Every row comes from one small tree of marks. The marks that hang from a mark follow it in brackets, in the order of their numbers. Every link used is in the known rows. Which tree was each row made from?
Known rows
J_456[J_227[J_82 J_144]]: [-0.033 -0.115 -1.162 -0.090  1.792  1.201 -0.765  1.603 -0.547  1.207
  0.290  0.589 -0.548 -0.003  2.512 -1.550  0.550  0.240  0.216  0.128
 -1.006  0.041 -0.978 -0.027  0.024  0.555 -1.876  0.535  1.518]
J_227[J_144 J_780 J_976]: [-0.247  4.565 -1.686  1.396 -1.725  0.057 -1.683  1.407 -0.611  1.090
 -2.675  1.216 -0.846  0.948  1.160  2.359 -0.439 -0.854 -0.243  1.482
  1.867 -1.707 -0.879 -0.866  1.225  0.002 -0.509  2.006  1.140]
J_456[J_227[J_144[J_900]]]: [ 0.221 -1.152 -0.791 -0.273  0.645  0.077 -0.118  0.372 -0.632  0.958
  0.787 -0.176 -0.240  0.020  1.761 -3.004  0.169  0.196  0.148 -0.482
 -0.783  0.387 -1.015  0.870 -0.560  0.754 -0.888  0.144  2.302]
J_900[J_144 J_227[J_780[J_82]]]: [ 0.575  1.621 -1.963 -0.092  1.011 -1.051 -0.829  0.757  0.350  0.107
 -0.748  0.271  0.056  0.692 -1.971  1.946 -1.594 -0.001  0.916 -1.235
  0.207  1.675  0.540 -1.583  0.572 -0.865 -0.379  1.088 -1.527]
J_227[J_976]: [-0.006  3.748 -0.518  0.413 -0.771 -0.178 -0.774  0.199 -0.132  0.026
 -1.092  1.117 -0.213  0.329  0.090  0.659 -0.028 -0.605 -0.296 -0.920
  0.565 -0.840 -0.102 -0.151  0.588 -0.305 -0.143  0.465  1.364]
J_780[J_227 J_787]: [ 0.331 -4.705 -0.917 -1.249 -0.113 -0.769 -1.025  0.239  0.176  0.469
  0.348  0.422 -0.287 -0.888  0.464 -1.460 -0.643  1.828  1.262 -0.748
 -0.877 -0.202 -0.023 -1.647 -0.659 -0.623 -0.639 -1.941 -0.609]
J_456[J_227[J_82 J_780 J_900[J_144]]]: [ 0.899  5.369 -2.749 -0.553  0.635  1.198 -1.379  1.548 -0.231  0.839
  0.339  1.369 -1.427  0.861  0.709 -0.661 -0.301 -0.098 -0.034 -0.581
  1.035  0.217 -0.703 -1.467  1.554  0.792 -2.854  1.686  1.294]
J_456[J_227[J_82 J_144[J_900] J_780 J_976]]: [ 0.365  4.902 -2.968  0.653  0.530  0.304 -1.229  2.617 -0.435  1.241
 -0.054  1.245 -0.703  1.127  3.495 -1.009  0.562 -0.250 -0.023 -0.074
  0.118 -0.622 -1.360 -0.422  0.807  0.927 -2.033  1.396  2.859]
J_780[J_82[J_456] J_227]: [ 1.169 -1.645 -2.011 -1.418 -0.191  0.340 -0.115 -2.092  0.738  0.062
 -1.014  0.769  0.336  0.445  1.188  3.859 -0.412  1.896  0.419 -0.060
 -2.260 -0.988  0.091 -0.855 -1.866  0.294  1.572 -3.307 -2.145]
J_780[J_82 J_900]: [ 0.733 -3.206 -1.745 -1.260 -0.793  0.011  0.202 -0.437  0.243 -0.012
  1.336  0.658  1.252 -0.298 -0.404  0.737 -1.343  1.063  0.609  0.345
 -1.857  0.968 -1.489 -0.121 -2.062 -0.173  0.238 -1.376 -1.061]
J_144[J_900]: [ 0.761  0.611 -0.676 -0.316 -0.167 -1.395  0.825  0.856  0.480 -0.300
  1.204 -0.848  0.184  0.688  0.678 -2.684  0.289 -0.070 -0.295 -0.293
 -0.303  0.456  0.115  0.820 -0.486  0.419  0.465 -0.462  1.044]
J_227[J_780[J_82 J_787] J_900[J_144] J_976]: [ 1.106  6.036 -2.935 -1.483 -2.046  0.161 -2.813  1.706 -0.186  0.675
 -2.447  1.773 -2.414  1.465 -3.034  1.557 -2.067  0.169 -0.618 -0.691
  2.529 -0.357  0.178 -1.895  1.741 -1.174 -1.682  0.966  0.322]
J_82[J_456[J_227[J_780]]]: [ 0.637  2.027 -1.255  0.095  0.773  0.482  0.428 -1.779 -0.887  0.937
 -0.338  0.794 -1.194  1.103  2.320  2.534  0.305  0.477 -0.584 -0.352
  0.463 -0.733 -0.165 -0.108  0.111  0.249 -0.367  0.432  1.528]
J_144[J_900[J_227[J_82 J_780]]]: [ 0.666  3.388 -1.923  0.563  1.383 -1.976  0.733  3.160  1.006 -0.022
  1.808 -0.188  0.650  0.963  1.625 -0.376  0.298 -0.542  0.329 -0.955
 -0.523  0.751  0.260 -0.410  0.423  0.251 -0.363  0.098  0.548]
J_456[J_227[J_82 J_780 J_976]]: [ 0.202  6.102 -2.824  0.766  0.737  0.696 -1.347  1.776 -0.391  0.814
  0.341  1.795 -0.531  0.994  2.919  0.584  0.535 -0.160  0.281 -0.858
  0.181 -0.738 -1.258 -0.981  1.198  0.655 -2.365  1.135  2.497]
J_144[J_900[J_227[J_82 J_780 J_976]]]: [ 0.661  5.396 -2.150  0.793  1.022 -2.019  0.344  3.375  0.929  0.007
  1.224  0.343  0.496  1.069  1.634  0.146  0.235 -0.817  0.151 -1.377
 -0.258  0.357  0.174 -0.444  0.675  0.172 -0.394  0.331  1.216]
J_456[J_227]: [ 0.049 -0.081 -0.667 -0.186  0.882  0.490 -0.222 -0.317 -0.557  0.527
  1.177  0.390 -0.078 -0.140  1.121 -1.323  0.157  0.336  0.407 -1.339
 -0.759  0.243 -0.902  0.249 -0.246  0.565 -1.219 -0.007  1.914]
J_227[J_900]: [ 0.544  3.284 -0.070 -0.776 -0.854  0.543 -0.348  0.663  0.370  0.179
 -0.246  0.661 -0.910 -0.100 -2.038  0.451 -0.562 -0.737 -0.691 -0.729
  1.083 -0.443  0.372 -0.490  0.891  0.188 -0.630  0.357 -0.017]
J_82[J_456[J_227[J_780 J_900[J_144] J_976]]]: [ 1.095  5.470 -1.748 -0.332 -0.055  0.663 -0.329 -1.851 -0.917  0.955
 -1.358  1.609 -2.063  1.368  0.649  2.361 -0.270 -0.084 -1.126 -1.048
  1.580 -0.883  0.123 -0.558  0.919 -0.017 -0.879  1.295  2.026]
J_780[J_227[J_82[J_456] J_976] J_787 J_900]: [ 1.139 -2.177 -2.881 -1.229 -0.100 -0.720 -0.859  0.190 -0.031  0.859
  0.892  2.469 -0.240 -0.713  2.251 -0.521 -0.903  1.642  0.890 -0.607
 -0.820 -0.264 -1.086 -2.724 -0.858 -1.043 -1.602 -0.940  0.359]
J_456[J_227[J_900]]: [ 0.442  2.335 -0.734 -0.713  0.267  0.824 -0.456  0.109 -0.263  0.658
  0.946  0.807 -0.746 -0.274 -0.188 -1.011 -0.231 -0.116 -0.079 -1.790
  0.016 -0.050 -0.679 -0.088  0.427  0.703 -1.663  0.166  1.891]
J_144[J_900[J_227[J_82 J_976]]]: [ 0.697  4.058 -1.486  0.319  1.429 -1.998  0.570  3.080  1.004 -0.114
  1.330  0.204  0.638  0.718  1.360 -0.971  0.346 -0.760  0.111 -1.831
 -0.890  0.623  0.406 -0.073  0.302 -0.162 -0.186 -0.211  1.257]
J_456[J_227[J_976]]: [ 0.073  2.775 -1.067  0.104  0.297  0.387 -0.725 -0.189 -0.592  0.533
  0.302  1.145 -0.191  0.071  1.262 -0.760  0.098 -0.088  0.228 -1.986
 -0.347 -0.370 -1.012  0.143  0.211  0.388 -1.354  0.350  2.779]

Write each row's tree
[ 1.154  4.892 -1.429 -1.311  0.356  1.229 -1.118  1.943  0.508  0.183
 -0.936  1.019 -1.740  0.599 -1.542 -0.740 -0.401 -0.649 -0.871  0.208
  1.309  0.377  0.766 -1.624  1.609 -0.150 -1.894  1.437 -0.668] | J_227[J_82 J_900[J_144]]
[ 0.700  2.104 -1.768  0.221  0.799 -2.085  0.774  2.354  1.005 -0.097
  1.502 -0.461  0.837  0.930  0.584  0.271 -0.234 -0.160  0.480 -1.321
 -0.805  0.852  0.115  0.119 -0.223  0.175  0.465 -0.685  0.235] | J_144[J_900[J_227[J_780[J_82]]]]
[ 0.968 -1.211 -1.736 -1.806 -1.250  0.819 -1.207 -0.050  1.096  0.452
 -1.449  0.792  0.111 -0.309 -0.847  2.160 -1.242  1.089  0.488  0.355
 -1.693 -1.053 -0.295 -1.011 -1.283  0.584  0.725 -2.661 -2.392] | J_780[J_82 J_227[J_144 J_900]]
[ 0.672 -5.947 -1.729 -2.349 -0.064 -0.324 -1.400  0.460  0.585  0.345
  0.073  0.329 -0.003 -0.333  0.007  0.122 -1.076  2.848  1.334 -0.555
 -2.413  0.048 -0.142 -1.190 -1.743 -0.765  0.064 -3.864 -1.848] | J_780[J_82 J_227 J_787]
[ 0.102  2.388 -3.220  0.527 -0.404  0.059 -2.145  3.953 -0.672  1.687
 -1.074  2.148 -1.217  0.573  2.604  0.525 -0.625  0.029  0.090  1.970
  1.366 -0.641 -1.484 -2.040  1.189 -0.903 -2.561  2.252  1.194] | J_227[J_82 J_144 J_780[J_787 J_900] J_976]
[ 0.516  4.050 -2.756  0.432 -1.670 -0.635 -1.394  2.204  0.004  0.812
 -2.066  0.616 -0.425  1.743  1.318  1.554 -0.585 -0.207 -0.400  1.300
  0.579 -1.056 -0.883  0.047  0.120  0.200  0.329  0.361  0.973] | J_227[J_144[J_900] J_780[J_82] J_976]
[-0.332 -1.451 -1.146  0.238  1.469 -1.012 -0.815  3.101  0.198  1.147
 -0.240  0.195  0.058  0.023 -0.259  2.880 -1.067  0.387  1.084 -0.663
 -0.607  0.516  0.039 -0.937  0.247 -1.093 -0.588 -0.162 -0.888] | J_900[J_227[J_144 J_780[J_82 J_787]]]
[ 0.686 -1.549 -1.200 -0.318  0.264 -1.235  0.402 -0.489  0.034  0.060
  1.366  0.761  0.965 -0.950 -1.589 -1.016 -1.835 -0.138  0.931 -1.121
 -0.224  2.018 -0.722 -1.298 -0.588 -0.844 -0.755  1.558 -0.281] | J_780[J_900[J_144 J_227]]
[ 0.192  3.655 -3.035  0.670  0.210  0.788 -1.381  1.798 -0.770  1.433
  0.199  2.006 -0.359  0.388  3.125 -0.135 -0.061 -0.136  0.367  0.310
  0.150 -0.467 -2.109 -1.045  0.618  0.598 -2.502  1.893  2.493] | J_456[J_227[J_82 J_144 J_780[J_900] J_976]]
[ 0.020 -0.642 -1.751  0.870 -1.569 -0.052 -0.514  0.690 -0.632  1.127
 -0.457  0.641 -0.030 -0.001  1.017  1.062 -1.059 -0.093  0.431  2.411
  1.144 -0.173 -1.656 -1.025  0.014  0.293 -0.636  2.026 -0.118] | J_227[J_144 J_780[J_900]]
[ 1.415 -1.633 -2.980 -0.949 -0.639 -0.132 -0.463 -1.266  0.576 -0.060
  0.824  1.592  0.917 -0.827  0.928 -1.668 -1.201  0.924  1.259  0.663
 -0.849  0.864 -1.317 -2.762 -1.064  0.286 -0.975  0.381 -1.387] | J_780[J_227[J_82] J_900[J_144]]
[ 0.606  4.464 -1.723  0.780  0.327 -2.390  0.502  2.279  0.727 -0.059
  1.149  0.081  0.653  0.908  0.778 -0.057 -0.115 -0.827  0.246 -1.745
 -0.055  0.321  0.125 -0.102  0.415  0.089  0.137  0.215  1.414] | J_144[J_900[J_227[J_780 J_976]]]
[ 0.366  2.311 -2.572  0.291  1.095  0.442 -0.694  2.473 -0.351  1.222
  0.753  0.481 -0.516  0.910  3.460 -1.522  0.575  0.143  0.226  0.517
 -0.294 -0.020 -1.288 -0.273  0.408  1.066 -1.891  1.069  1.995] | J_456[J_227[J_82 J_144[J_900] J_780]]
[ 0.787  3.352 -1.890 -0.677 -1.481  1.164 -1.098  1.145 -0.054  1.378
 -2.566  0.931 -1.876  1.198 -0.765  4.326 -1.153 -0.109 -1.059  1.737
  1.503 -1.341 -0.050 -0.737  0.656  0.166 -0.217  0.593 -0.884] | J_227[J_144 J_780[J_82[J_456]] J_900]
[ 0.330 -2.067 -1.258 -1.015 -0.623 -0.849 -1.555  0.321  0.118  0.490
 -0.438  1.170 -0.550 -0.635  0.577 -1.006 -0.647  1.398  1.005 -1.310
 -0.431 -0.766 -0.131 -1.732 -0.255 -0.786 -0.755 -1.694  0.355] | J_780[J_227[J_976] J_787]
[ 1.172  1.032 -2.266 -1.162 -0.754  0.248 -0.720 -2.101  0.668  0.060
 -1.853  1.520  0.199  0.714  1.289  4.335 -0.482  1.455  0.180 -0.613
 -1.879 -1.575  0.006 -0.902 -1.441  0.022  1.439 -2.968 -1.174] | J_780[J_82[J_456] J_227[J_976]]
[ 0.407  5.107 -1.868  0.658  0.597 -1.379 -1.160  0.807  0.086  0.165
 -1.383  1.071 -0.240  0.669 -1.638  1.613 -1.438 -0.836  0.614 -1.863
  1.315  0.931  0.515 -1.931  1.521 -0.991 -0.875  2.360  0.063] | J_900[J_144 J_227[J_780 J_976]]
[ 0.933  1.687 -1.508 -1.451  0.293  0.974 -0.292 -0.913 -0.140  0.497
 -0.853  0.957 -0.773  1.102  0.167  3.008 -0.428  0.866 -0.727 -0.977
 -1.047 -0.517  0.060  0.478 -0.825 -0.134  0.305 -1.673  0.286] | J_780[J_82[J_456[J_227[J_900 J_976]]]]
[ 0.132 -3.349 -1.010 -0.633  0.696 -1.888 -0.269  1.613 -0.349  0.812
  2.104  1.282  0.384 -1.317 -0.755 -1.193 -1.637  0.592  1.141 -2.201
 -0.392  1.382 -0.796 -1.365 -0.414 -1.872 -1.668  0.238  0.955] | J_780[J_787 J_900[J_227[J_976]]]
[ 0.005 -2.386 -1.841 -0.131  0.057  0.164 -0.886  0.822 -1.177  1.593
  1.009  0.712 -0.616 -0.305  1.627 -1.704 -0.793  0.833  0.813  0.082
  0.099  0.390 -1.988 -0.622 -0.202  0.160 -2.144  1.106  2.063] | J_456[J_227[J_144 J_780[J_787 J_900]]]
[ 0.876  3.767 -3.104  0.647  0.475  0.403  0.141  0.959 -0.162  0.744
  0.476  1.691 -0.479  1.163  3.368  3.100  0.110  0.246 -0.271  1.829
  0.805 -0.368 -0.776 -1.893  0.685  0.206 -1.234  1.671 -0.173] | J_227[J_82[J_456] J_780[J_900]]
[ 1.059 -7.323 -1.941 -2.814 -0.401 -0.515 -0.986 -0.001 -0.534  0.452
  0.801  0.338 -0.440 -0.367 -2.070 -2.436 -2.431  2.281  0.747 -0.005
 -0.978  2.446 -0.969 -0.779 -1.873 -1.913 -0.987 -1.013 -0.971] | J_780[J_82 J_787 J_900[J_144]]
[ 0.633  2.108 -1.864  0.256  1.650 -2.123  0.515  3.720  0.782  0.193
  1.920 -0.220  0.273  0.849  1.451 -1.111  0.177 -0.126  0.439 -1.140
 -0.490  0.984  0.350 -0.555  0.434 -0.199 -0.629 -0.182  0.666] | J_144[J_900[J_227[J_82 J_780[J_787]]]]
[ 0.869  7.315 -3.156  1.025  0.140 -0.081 -0.856  2.858 -0.229  1.289
 -2.358  1.486 -1.654  2.403  4.088  2.339  0.775 -0.660 -1.308  1.971
  1.508 -1.575 -0.174 -0.795  1.395  0.008 -0.750  1.880  1.536] | J_227[J_82[J_456] J_144[J_900] J_780 J_976]
[ 0.431  6.920 -2.147  0.143 -0.883  0.586 -1.287  0.604 -0.368  0.810
 -0.022  1.855 -0.995  0.516  0.455  0.898 -0.395 -0.568 -0.146 -1.850
  1.293 -0.989 -1.051 -0.773  1.452  0.873 -2.126  1.172  2.715] | J_456[J_227[J_780 J_900 J_976]]
[ 0.538 -5.566 -1.142 -1.304  0.906 -1.734 -0.328  0.793 -0.534  0.665
  1.721  0.586 -0.181 -1.225 -2.018 -2.985 -2.237  0.975  1.211 -1.629
 -0.014  2.728 -0.496 -1.678 -0.519 -2.086 -1.773  0.937  0.183] | J_780[J_787 J_900[J_144 J_227]]
[-0.158  3.259 -1.858  0.770 -0.353  0.527 -1.405  0.648 -0.927  1.315
 -0.774  1.268 -0.652  0.484  1.949  0.263 -0.135 -0.172  0.245 -0.408
  0.561 -0.983 -1.499 -0.245  0.675  0.660 -1.510  1.406  2.631] | J_456[J_227[J_144 J_780 J_976]]
[ 0.368  2.323 -1.256 -0.726  1.071  1.577 -0.995  2.029 -0.310  1.300
  0.178  1.063 -1.233  0.015  1.077 -1.306  0.076 -0.242 -0.231 -0.347
 -0.240 -0.181 -0.776 -0.390  0.681  0.770 -2.335  0.744  1.622] | J_456[J_227[J_82 J_144 J_900]]
[ 0.756  0.484 -1.453 -1.136  0.620  0.764 -0.188 -1.199 -0.298  0.436
 -0.837  0.775 -0.453  1.137  0.873  2.878 -0.143  1.103 -0.487 -0.719
 -1.469 -0.341 -0.132  0.616 -1.118 -0.262  0.530 -1.813  0.292] | J_780[J_82[J_456[J_227[J_976]]]]
[ 0.253  2.301 -0.727  0.216 -0.954 -0.746 -0.616  1.268 -0.180  0.612
 -1.665  0.310 -0.574  0.654  0.777 -1.463 -0.080 -0.832 -0.681  0.345
  0.469 -0.684 -0.355  0.654  0.078 -0.130  0.207  0.686  1.935] | J_227[J_144[J_900] J_976]
[ 0.309  0.199 -0.696 -0.049  1.613  1.241 -0.206  1.472 -0.372  1.258
 -1.822  0.532 -1.443  0.762  2.647  1.444  0.740  0.044 -0.988  2.201
  0.001 -0.653  0.350 -0.407  0.272 -0.358 -0.464  0.666 -0.286] | J_227[J_82[J_456] J_144]
[ 1.262  2.491 -2.069 -1.180 -0.409  0.619 -1.081  0.184  1.045  0.002
 -0.629  1.336 -0.484 -0.136 -0.214 -0.014 -0.458  0.265  0.368 -0.093
 -0.023 -0.493  0.279 -2.488  0.472  0.562 -0.964 -0.356 -1.462] | J_780[J_227[J_82 J_900[J_144]]]
[ 1.376 -2.402 -2.934 -1.209 -1.672  0.111 -0.380 -2.442  0.268  0.746
 -1.040  2.122  0.793 -0.219  1.450  3.328 -1.554  1.469  0.534  0.538
 -2.019 -1.080 -1.491 -1.330 -2.529 -0.013  1.114 -2.025 -1.056] | J_780[J_82[J_456] J_227[J_144 J_976] J_900]
[ 0.863 -6.701 -2.770 -2.180 -1.426 -0.561 -1.690  0.148  0.051  1.034
  0.021  1.666  0.466 -1.074  0.251 -0.396 -2.171  2.446  1.468 -0.010
 -2.164  0.062 -1.775 -1.637 -2.373 -1.096 -0.403 -2.652 -0.888] | J_780[J_82 J_227[J_144 J_976] J_787 J_900]
[ 0.389  2.976 -0.844  0.046  1.043 -1.293 -0.861  0.232  0.197  0.003
 -1.211  0.849 -0.080  0.132 -2.173  0.420 -1.292 -0.798  0.515 -2.505
  0.570  1.299  0.851 -1.200  0.922 -1.357 -0.636  1.684  0.238] | J_900[J_144 J_227[J_976]]
[ 0.834  3.670 -0.865 -0.881  0.857  1.723 -0.519  2.044 -0.003  1.422
 -2.026  1.196 -2.313  0.680  0.697  1.923  0.163 -0.681 -1.668  1.482
  1.070 -1.081  0.755 -0.866  1.188 -0.118 -1.157  0.979 -0.278] | J_227[J_82[J_456] J_144 J_900]
[ 1.019  2.095 -1.466 -0.910  0.474  0.537 -0.266 -1.466 -1.055  1.138
 -0.706  0.992 -2.296  1.053  0.461  1.300 -0.373  0.541 -0.863 -0.832
  1.391 -0.223  0.314 -0.692  0.664 -0.312 -1.080  0.850  1.480] | J_82[J_456[J_227[J_780[J_787] J_900[J_144]]]]
[-0.422  1.269 -0.791  1.287  1.120 -0.998 -0.275  2.266  0.227  0.891
 -0.328  0.342  0.436 -0.069  0.203  2.978 -0.677 -0.637  0.904 -0.543
  0.060  0.145  0.003 -0.976  0.751 -0.375 -0.403  0.976 -0.462] | J_900[J_227[J_144 J_780]]
[ 0.692 -0.079 -1.359 -0.327  0.952  0.002  0.266 -0.773 -1.148  1.426
 -0.449  0.310 -1.721  1.191  2.463  0.681  0.175  0.797 -0.737 -0.011
  0.461 -0.424 -0.105  0.158 -0.140 -0.115 -0.463  0.377  1.975] | J_82[J_456[J_227[J_144[J_900] J_780[J_787]]]]
[ 0.724  4.813 -1.393 -0.866 -0.356  0.722 -1.325 -0.394 -0.515  0.571
 -0.437  1.473 -1.302  0.196 -0.958 -1.646 -0.722 -0.490 -0.336 -2.281
  0.851  0.063 -0.508 -0.350  0.946  0.272 -1.894  1.144  2.588] | J_456[J_227[J_900[J_144] J_976]]
[ 0.498  1.539 -1.180 -0.173  2.590 -0.679 -0.503  1.658  0.474  0.042
 -0.313  0.440 -0.125  0.240 -1.047 -0.227 -0.696 -0.380  0.593 -1.388
 -0.188  1.879  1.018 -1.682  0.905 -1.191 -1.193  1.399 -1.027] | J_900[J_144 J_227[J_82]]
